What can hang from each mark:
zuke: pudun
pudov: bato
lona: bato buri girude zitudo
zitudo: lona tobil
tobil: zitudo
girude: pudun
pudun: zuke
buri: lona
bato: pudov

Known rows, with every way that one mark hangs from another:
buri(lona): [  2,   3, -14,  10,  -3,   3,   6,  -3,  -7,  -2,  -1,   5,   2,   0,   4,
  -7,  -5,  -4,  -1,  -4,   0,  -2,  -4,   1,  -6,  -6,  -3,   4,   1,  -1,
  -2,   4,   7,   0,   2,  -2,   4,  -3,   2,  -2,  -1,  -2,   6,  -2,  -8,
   1,   7,  -5,  -1]
tobil(zitudo(lona(bato girude(pudun)))): [ -6,  23,   7, -19,  16, -22,  -1,   2,  -1,  28,   5,  31,  18,  11,   6,
  -4,  -8,  19,   3, -16,   0,  -7,   6,  10,   6, -23,  12,   6,   2,   1,
 -11,   7,   0,   5,  -7,  -2,   0,  -3,   5,  -7,   3, -15, -10,  -1,  -4,
 -11,  13,  -5,   0]
zitudo(lona tobil): [  0,  14,   8,  -3,  -8, -11,   2,   1,  -1,  -3,   6,  15,   9,   1,  -4,
 -13,   0,  11,   4,   7,   3,   4,  -8,   2,   1,  -8,   0,  11,   0,   1,
   8,   1,   0,   9,  -3,   4,   1,  -2,  -5,  -2,  11, -17,   5,  -4,   6,
   0,   4,   6,  -5]
pudov(bato): [ -6,  -5, -20,   4,  10,   7,  -1,   4,   3,   3,  -2,   3,  -6,  -3,   5,
  -6,   5,  10,  -7,   2,  -2,  -2,  -9,  -5,   3,  -1,   3,  -3,   2,  -1,
   3,   2,  -2,  -3,   3,  -1,  -1,   3,  -2,  -1,  -5,   1,  -3,  -1,  -6,
   5,   6,  -2,  -3]
zitudo(lona(bato girude) tobil): [  2,  23,  -7, -10,   7, -20,  -3,   2,  -6,   9,   6,  29,  18,  10,  -4,
 -17,   3,  24,   2,  -9,   2,   0, -15,  11,  -3, -13,  10,   2,   4,   4,
   0,   3,   0,   8,  -1,   0,   4,  -3,  -2,  -4,   6, -21,  -7,  -4,  -4,
  -6,  11,  -2, -11]
buri(lona(bato girude zitudo)): [  4,  22, -32,  -8,   6, -15,  -2,  -3,  -8,  11,  -2,  30,  13,   7,  12,
 -18,  -1,  16,  -8, -22,  -3,  -7, -12,  14, -11,  -7,   9,   2,   2,  -1,
  -7,   8,  10,  -4,  -1,  -3,   6,  -6,   5,  -8,  -3, -10,  -9,   1, -25,
 -10,  12,  -4,  -3]
lona(buri zitudo): [ -5,  22, -12, -15,  -5, -11,   1,   4,   0,  10,   1,  10,   8,  -2,  11,
 -15,  -5,  -1,  -3,  -2,  -1,  -7, -10,   7,  -8,   0,   2,  16,  -2,  -1,
   6,   1,   9,   0,  -4,   1,   0,  -4,   3,  -7,   0,  -6, -10,   7, -15,
 -10,  -3,   7,   0]
tobil(zitudo(lona)): [ -2,  11,   6,  -7,  -1,  -9,   6,   1,  -3,  11,   6,  11,   8,   4,   5,
  -6, -10,   7,   3,  -2,   1,  -2,   4,   0,   6, -10,   2,  20,  -5,  -6,
  -3,   3,   1,  -1,  -4,  -3,  -2,  -3,  -1,  -7,  11, -13,   0,   0,   5,
  -3,   2,   2,   0]
girude(pudun): [-4,  4, 16, -3,  1, -6,  0,  0,  6, 12, -1,  2,  3,  2,  0,  3, -2, -7,
  3,  1,  1, -5,  6,  0,  2, -5,  3, -6,  3,  6,  3,  1,  0,  9, -2,  4,
 -1,  1,  4,  2, -3, -4,  0,  0, -4, -2,  1,  0,  2]
zitudo(lona(bato(pudov) buri) tobil): [  0,  19, -24,  -8,   8, -16,  -4,   0,   2,  -7,   9,  27,  21,   7,   2,
 -31,  -4,  27,  -7,  -9,   5,  -1, -17,   5, -14, -13,   2,  14,   2,   6,
  14,   6,   3,  20,   6,   4,   4,  -6,   0,  -5,   5, -22,  -2,  -1,  -1,
 -12,   8,   5,   2]
zuke(pudun): [ 0,  5, 10,  7,  2, -4, -7,  0, -9,  6, -1, -3, -3,  2, -1, -1, -5, -6,
  0,  4, -1, -3,  1,  2,  6,  7,  2, -3, -3,  2, -1,  0,  4, -6,  4, -3,
 -4,  1, -1, -1, -1, 15, -6,  0,  8,  0,  2,  4,  0]
zitudo(lona(bato buri)): [ -5,  15, -28,  -9,   4,  -6,   1,   6,  -7,   8,   4,  18,  11,   5,   2,
 -20,  -9,   9,  -1, -11,   2,  -2, -13,   2, -13, -12,   6,   9,  -2,   0,
   2,   5,   8,  11,  -1,  -2,   2,  -5,   0,  -6,  -1,  -5,  -6,   6,  -7,
  -9,  12,  -3,   1]
tobil(zitudo(lona(bato))): [ -3,   9, -12, -10,   8,  -9,   0,   2,  -6,  14,   5,  16,   8,   8,   5,
 -11, -11,  22,  -1, -13,   0,   1,  -2,   2,   3, -18,   8,  18,  -4,   0,
 -12,   8,   2,   1,  -2,  -5,   0,  -3,   1,  -5,   9, -14,  -4,   2,  -3,
  -6,  11,   3,   2]
lona(bato(pudov) buri girude zitudo): [  0,  30, -42, -18,  17, -23,  -8,   0,   3,   8,   3,  31,  20,   9,  16,
 -24,   6,  19, -12, -24,  -2,  -9, -13,  13, -13,  -1,   8,  10,   4,   3,
   4,   5,   7,   3,   2,   0,   4,  -8,   7, -10,  -5, -10, -18,   3, -15,
 -19,   3,  -1,   3]
lona(bato(pudov) buri girude): [ -1,  18, -42,  -7,  20, -15,  -4,   0,   3,   6,   3,  22,  16,  12,  12,
 -16,   5,  16,  -7, -23,   0,  -8,  -8,   8, -11,  -4,   3,  -6,   5,   4,
   1,   4,   3,   7,   6,   1,   5,  -6,   6,  -6,  -9,  -4, -14,   1, -10,
 -16,   6,  -8,   2]
lona(bato(pudov) buri zitudo(tobil)): [  3,  25, -28, -15,  10, -20,  -7,  -1,   2,   2,   5,  27,  18,   4,  12,
 -32,  -1,  29, -14, -13,   2,  -5, -21,  10, -15,  -2,   3,  22,   2,   6,
  11,   6,   4,  10,   5,   5,   6,  -7,   3,  -8,   3, -22,  -7,   3, -13,
 -14,   3,   9,   6]
lona(bato(pudov) girude zitudo): [  3,  18, -36, -16,  20, -19,  -9,  -3,   6,  11,   0,  28,  15,  10,  13,
 -18,  10,  22, -12, -20,  -2,  -6,  -8,  12,  -6,   1,   8,   7,   4,   4,
   1,   6,   7,  -3,   4,   0,   5,  -7,   4,  -7,  -2, -11, -13,   0, -14,
 -14,   5,  -5,   2]
zitudo(lona(bato)): [  0,   5, -17,  -5,   5,  -4,  -4,   3,  -3,   4,   2,  13,   6,   7,  -2,
 -14,  -4,  19,  -4,  -7,   2,   2,  -9,   0,  -8, -10,   7,   2,  -2,   3,
  -1,   5,   3,   7,   0,  -3,   1,  -2,  -1,   0,   1,  -7,   0,   2,  -5,
  -6,  13,  -2,   0]
zitudo(lona(bato(pudov) girude)): [  1,  15, -30,  -5,  17, -15,  -8,  -1,   5,   4,   6,  26,  17,  16,   5,
 -16,   7,  22,  -5, -16,   2,  -3,  -4,   8,  -6,  -9,   7,   2,   4,   6,
   3,   6,   4,   8,   3,   0,   2,  -6,   1,  -4,  -1, -11,  -5,  -3,  -3,
 -12,  13, -12,  -4]
girude(pudun(zuke)): [  0,  -1,  23,  -2,   1,  -9,  -4,   0,  10,   3,   0,   3,   6,  -2,  -3,
   4,  -7, -13,  12,   8,   1, -10,   6,   2,   6,  -5,   2, -13,   5,   9,
   4,  -3,   5,   7,  -4,   6,   0,   1,   2,   5,  -7,  12,  -3,   1,   9,
  -6,   3,  -1,  -2]
zitudo(lona(girude(pudun))): [ -5,  22,   7, -10,   3, -15,   1,   1,   4,  15,   3,  20,  13,   5,   0,
  -3,   3,  -7,   8,  -3,   1,  -6,   5,   8,   3, -11,   8,  -2,   5,   3,
   5,   0,   1,   9,  -6,   1,  -3,  -2,   2,  -4,  -2, -10,  -5,  -2,  -5,
  -6,   8,  -6,  -7]

Rows:
[ -1,  16, -17,  -8,  10, -13,  -3,   3,  -2,  10,   5,  23,  11,  11,   0,
 -10,   3,  15,   0, -14,   0,  -1,  -8,   8,  -5, -12,  10,  -2,   1,   1,
  -4,   4,   4,   6,  -1,  -3,   0,  -4,   0,  -6,  -1,  -5,  -7,   0,  -6,
  -9,  12,  -8,  -5] => zitudo(lona(bato girude))
[ -8,  26,   2, -12,   7, -19,   2,   2,   5,  19,   2,  14,  15,   2,   6,
  -2,  -4, -11,   7,  -9,   1, -12,   3,   8,  -2,  -5,   5, -13,   6,   1,
   4,  -1,   0,   6,  -5,   2,  -2,  -3,   6,  -3,  -7,  -4, -14,   0,  -5,
  -9,   1,  -5,  -5] => lona(buri girude(pudun))
[  6,  -1, -43,   9,  12,   0,  -1,  -7,  -2,  -7,   1,  16,  10,   9,   8,
 -19,  -2,  17, -11, -18,   1,  -1,  -5,   2, -14,  -9,   0,   3,   3,   6,
  -2,  10,  10,   8,   8,  -2,   9,  -6,   4,  -1,  -6,  -9,   5,   0, -11,
  -6,  13,  -5,   4] => buri(lona(bato(pudov)))
[ -4,  29, -17,  -7,   0, -18,   7,   6,  -1,   7,   5,  20,  17,   4,   4,
 -13,   0,  -4,   7,  -6,   1,  -6,  -6,   8,  -8,  -7,   2,   2,   2,  -3,
   7,  -1,   3,   7,  -4,  -1,  -2,  -6,   1,  -8,   0,  -5, -10,   1,  -3,
 -10,   5,  -7,  -9] => zitudo(lona(buri girude))
[ -2,  22,   2,  -9,   3, -18,   4,   1,  -3,  15,   7,  19,  16,   6,   7,
  -3,  -2,   7,   6,  -7,   0,  -3,   7,   7,   6, -12,   6,  19,  -1,  -6,
  -7,   3,  -1,  -7,  -5,  -3,  -1,  -4,   0,  -9,   9, -13,  -7,  -3,   4,
  -6,   7,  -7,  -4] => tobil(zitudo(lona(girude)))
[  3,  28,   5,  -6,  -5, -20,   0,  -2,   2,  15,  -1,  23,  17,   0,   6,
  -6,  -3, -14,  12,  -5,  -2, -16,  -2,  15,  -2, -11,   7,  -3,   8,   3,
   3,   1,  14,   1,  -7,   3,   3,  -4,   6,  -3,  -6,   5,  -8,   1, -14,
 -12,  11,  -3,  -7] => buri(lona(girude(pudun(zuke)) zitudo))
[  7,   8, -39,  -1,   9,  -6,  -3,  -6,  -4,  -1,  -1,  23,  13,   5,  14,
 -28,  -1,  24, -17, -19,   0,  -5,  -9,   8, -16,  -8,   3,  15,   1,   5,
   1,  11,  12,   3,   5,  -1,   6,  -6,   5,  -4,  -3, -15,   2,   1, -20,
 -10,  14,   1,   7] => buri(lona(bato(pudov) zitudo))
[ -2,  20, -32, -18,   5, -11,  -3,   5,  -4,  10,   0,  20,   9,   2,  10,
 -23,  -8,  15,  -9, -14,  -2,  -8, -20,   8, -15,  -4,   6,  11,  -2,   2,
  -1,   5,   7,   5,  -1,   0,   2,  -4,   4,  -8,  -1,  -7, -11,   9, -22,
 -13,   3,   6,   6] => lona(bato buri zitudo)
[ -1,  22, -29, -11,  13, -14,  -3,   4,  -6,  17,   2,  18,  12,   8,   6,
 -11,  -2,  12,  -1, -20,   0,  -8, -12,  10, -10,  -5,   7,  -6,   2,   0,
  -3,   3,   1,   1,   0,  -1,   3,  -4,   4,  -7,  -8,   1, -17,   5, -12,
 -12,   6,  -4,  -3] => lona(bato buri girude)
[ -2,  34, -20, -15,   4, -24,  -1,   4,  -6,  12,   8,  32,  21,   8,   2,
 -23,  -6,  22,   4, -12,   3,  -2, -19,  12, -12, -16,   6,   6,   4,   1,
   7,   3,   1,  10,  -2,   0,   4,  -5,   0,  -9,   4, -18, -13,   0,  -6,
 -11,  12,   0,  -8] => zitudo(lona(bato buri girude) tobil)
[ -4,  21, -20, -12,  25, -20,  -5,  -1,  10,  16,   3,  25,  20,  10,  12,
 -13,  -1,  12,  -4, -21,   1, -12,  -1,  10,  -8,  -8,   7,  -9,   8,   9,
   4,   5,   3,  11,   1,   4,   3,  -6,   9,  -4, -13,  -8, -15,   2, -11,
 -17,   5,  -6,   0] => lona(bato(pudov) buri girude(pudun))
[  0,  37, -18, -20,   6, -28,  -3,   3,  -6,  13,   4,  30,  21,   7,  10,
 -24,   0,  25,  -4, -14,  -1,  -8, -24,  17, -11,  -7,   8,   7,   1,   1,
   5,   3,   3,   3,  -3,   2,   4,  -5,   3, -11,   3, -15, -16,   3, -19,
 -13,   2,   7,  -2] => lona(bato buri girude zitudo(tobil))
[ -3,  24,  13, -16,   9, -21,  -3,   2,  -1,  21,   4,  32,  18,  10,  -4,
 -11,   0,  20,   4,  -6,   2,  -3,  -5,  10,   0, -21,  13,  -3,   6,   7,
   5,   4,  -1,  14,  -6,   5,   1,  -3,   1,  -5,   2, -21,  -9,  -4,  -8,
  -8,  13,  -1,  -8] => zitudo(lona(bato girude(pudun)) tobil)
[ -1,  26,  -3, -15,  -8, -19,   3,   2,  -4,   2,   4,  16,  15,  -4,   7,
 -21,  -4,   9,  -2,   0,   0,  -6, -18,  10, -10,  -2,   0,  20,   0,  -1,
  12,  -1,   4,   2,  -3,   4,   2,  -3,   2,  -9,   8, -16,  -8,   3, -14,
  -7,  -4,  12,   2] => lona(buri zitudo(tobil))
[ -2,  26, -42,  -8,  14, -19,  -4,   1,   1,   1,   8,  29,  22,  13,  10,
 -24,   2,  17,  -5, -23,   1,  -6,  -8,   9, -14, -10,   5,   6,   4,   4,
   5,   4,   7,  12,   3,   0,   2,  -9,   3,  -8,  -4,  -8, -11,   0,  -5,
 -17,  11, -10,  -2] => zitudo(lona(bato(pudov) buri girude))
[ -8,  37,   8, -18,   5, -25,   8,   4,   3,  29,   7,  25,  22,   4,   9,
 -10, -11,  -5,  11, -10,   1, -12,   6,   9,   3, -19,   6,  13,   1,  -2,
  -2,   2,   2,   4,  -9,   0,  -2,  -5,   7, -11,   3, -17, -14,   2,  -2,
 -13,   1,  -4,  -3] => tobil(zitudo(lona(buri girude(pudun))))
[ -5,  31, -21, -16,  11, -22,   1,   5,  -6,  21,   7,  29,  19,  11,  13,
 -16, -13,  19,   2, -22,   0,  -7,  -5,  10,  -6, -19,   9,  11,  -2,  -4,
  -8,   5,   2,   0,  -4,  -4,   1,  -6,   3, -12,   4, -10, -17,   4,  -6,
 -15,   9,  -3,  -2] => tobil(zitudo(lona(bato buri girude)))
[ -3,  39,   2, -19,  -1, -27,   2,   3,  -2,  11,   5,  25,  20,   1,   9,
 -18,   1,   9,   0,  -4,   0,  -7, -16,  16, -10,   1,   2,  13,   3,  -3,
  11,  -2,   4,  -1,  -4,   4,   2,  -4,   2, -11,   6, -16, -18,   0, -13,
 -10,  -4,   7,  -5] => lona(buri girude zitudo(tobil))
[ -5,  29, -33, -13,   4, -18,  -1,   6,  -4,  11,   5,  25,  16,  10,   6,
 -17,  -3,  14,   2, -18,   1,  -6, -13,  10, -12, -12,   8,  -2,   1,   1,
  -2,   4,   4,   9,  -2,  -4,   2,  -4,   2,  -8,  -4,  -4, -17,   3, -11,
 -14,  11,  -8,  -7] => zitudo(lona(bato buri girude))
[  6,  11, -13, -13,  12, -17, -10,  -4,   0,   2,   3,  23,  13,   5,   8,
 -24,   4,  32, -16,  -9,   1,   0, -14,  10,  -6,  -3,   3,  16,   2,   8,
   8,   6,   1,   7,   6,   6,   5,  -4,   1,  -4,   5, -24,  -4,  -1, -10,
 -11,   3,  10,   6] => lona(bato(pudov) zitudo(tobil))
[  1,  12,  -4,  -6,   2, -10,  -1,   2,  -7,   2,   5,  20,  11,   5,  -5,
 -19,  -5,  24,   0,  -2,   2,   3, -14,   4,  -5, -14,   5,   8,   0,   5,
   4,   5,   1,  10,  -1,   2,   3,  -1,  -4,  -1,   7, -17,  -1,  -1,  -1,
  -2,  12,   6,  -3] => zitudo(lona(bato) tobil)
[ -1,  23,   1,  -5,  -8, -14,   5,   4,  -6,  -3,   8,  16,  15,   0,   1,
 -21,  -8,   7,   5,   2,   4,  -1, -15,   3,  -7,  -8,  -2,  16,   0,   0,
  12,   0,   1,  11,  -3,   4,   0,  -4,  -1,  -3,   9, -15,  -2,   1,   0,
  -4,   4,   6,  -4] => zitudo(lona(buri) tobil)
[ -3,  21, -15, -11,  11, -17,  -1,   2,  -4,  21,   6,  25,  13,  12,   8,
  -8,  -7,  22,   0, -18,  -1,  -3,  -1,   9,   4, -18,  10,  13,  -1,  -2,
 -15,   7,  -2,  -3,  -4,  -5,   0,  -4,   1,  -9,   6, -14, -10,  -1,  -1,
  -9,  12,  -6,  -4] => tobil(zitudo(lona(bato girude)))
[  0,  20, -14, -12,   0, -14,   2,   4,  -7,   1,   6,  22,  15,   6,   0,
 -27, -10,  22,   0,  -8,   3,  -1, -22,   5, -15, -15,   4,  12,   1,   3,
   7,   3,   3,  16,   0,   2,   2,  -4,  -1,  -5,   5, -16,  -3,   2,  -7,
  -8,  10,   5,  -2] => zitudo(lona(bato buri) tobil)
[ -1,  18, -44, -15,  13, -16,  -7,   1,   2,   0,   2,  21,  13,   5,  15,
 -27,  -2,  21, -16, -17,   0,  -8, -15,   8, -15,  -1,   4,  15,   1,   7,
   5,   6,  10,   6,   5,   0,   3,  -7,   6,  -8,  -4, -10,  -8,   6, -17,
 -17,   5,   2,   9] => lona(bato(pudov) buri zitudo)
[  9,  16, -26,  -3,   7, -12,  -3,  -7,  -5,  -6,   2,  29,  17,   6,  10,
 -33,  -2,  30, -16, -15,   1,  -2, -16,  10, -13, -13,   2,  19,   3,   7,
   5,  10,  10,   7,   7,   3,   9,  -5,   3,  -6,   3, -23,   4,  -2, -19,
  -8,  13,   5,   7] => buri(lona(bato(pudov) zitudo(tobil)))
[ -2,  24,   9, -11,   4, -21,  -2,   3,   9,  16,   3,  14,  15,   0,   3,
   0,  -5, -19,  17,  -1,   0, -15,   0,  10,  -2,  -9,   4, -15,   9,   5,
   6,  -5,   6,   7,  -7,   5,   0,  -2,   6,   1,  -9,  13, -18,   2,   3,
 -14,   3,  -9, -11] => lona(buri girude(pudun(zuke)))
[  7,  23, -16, -17,  16, -25, -10,  -4,   3,   2,   4,  31,  20,   9,   9,
 -22,   8,  29, -11, -15,   0,  -4, -11,  17,  -5,  -3,   8,  12,   5,   5,
   7,   3,   2,   0,   4,   4,   6,  -5,   2,  -7,   3, -23, -12,  -5, -12,
 -11,   3,   1,   0] => lona(bato(pudov) girude zitudo(tobil))
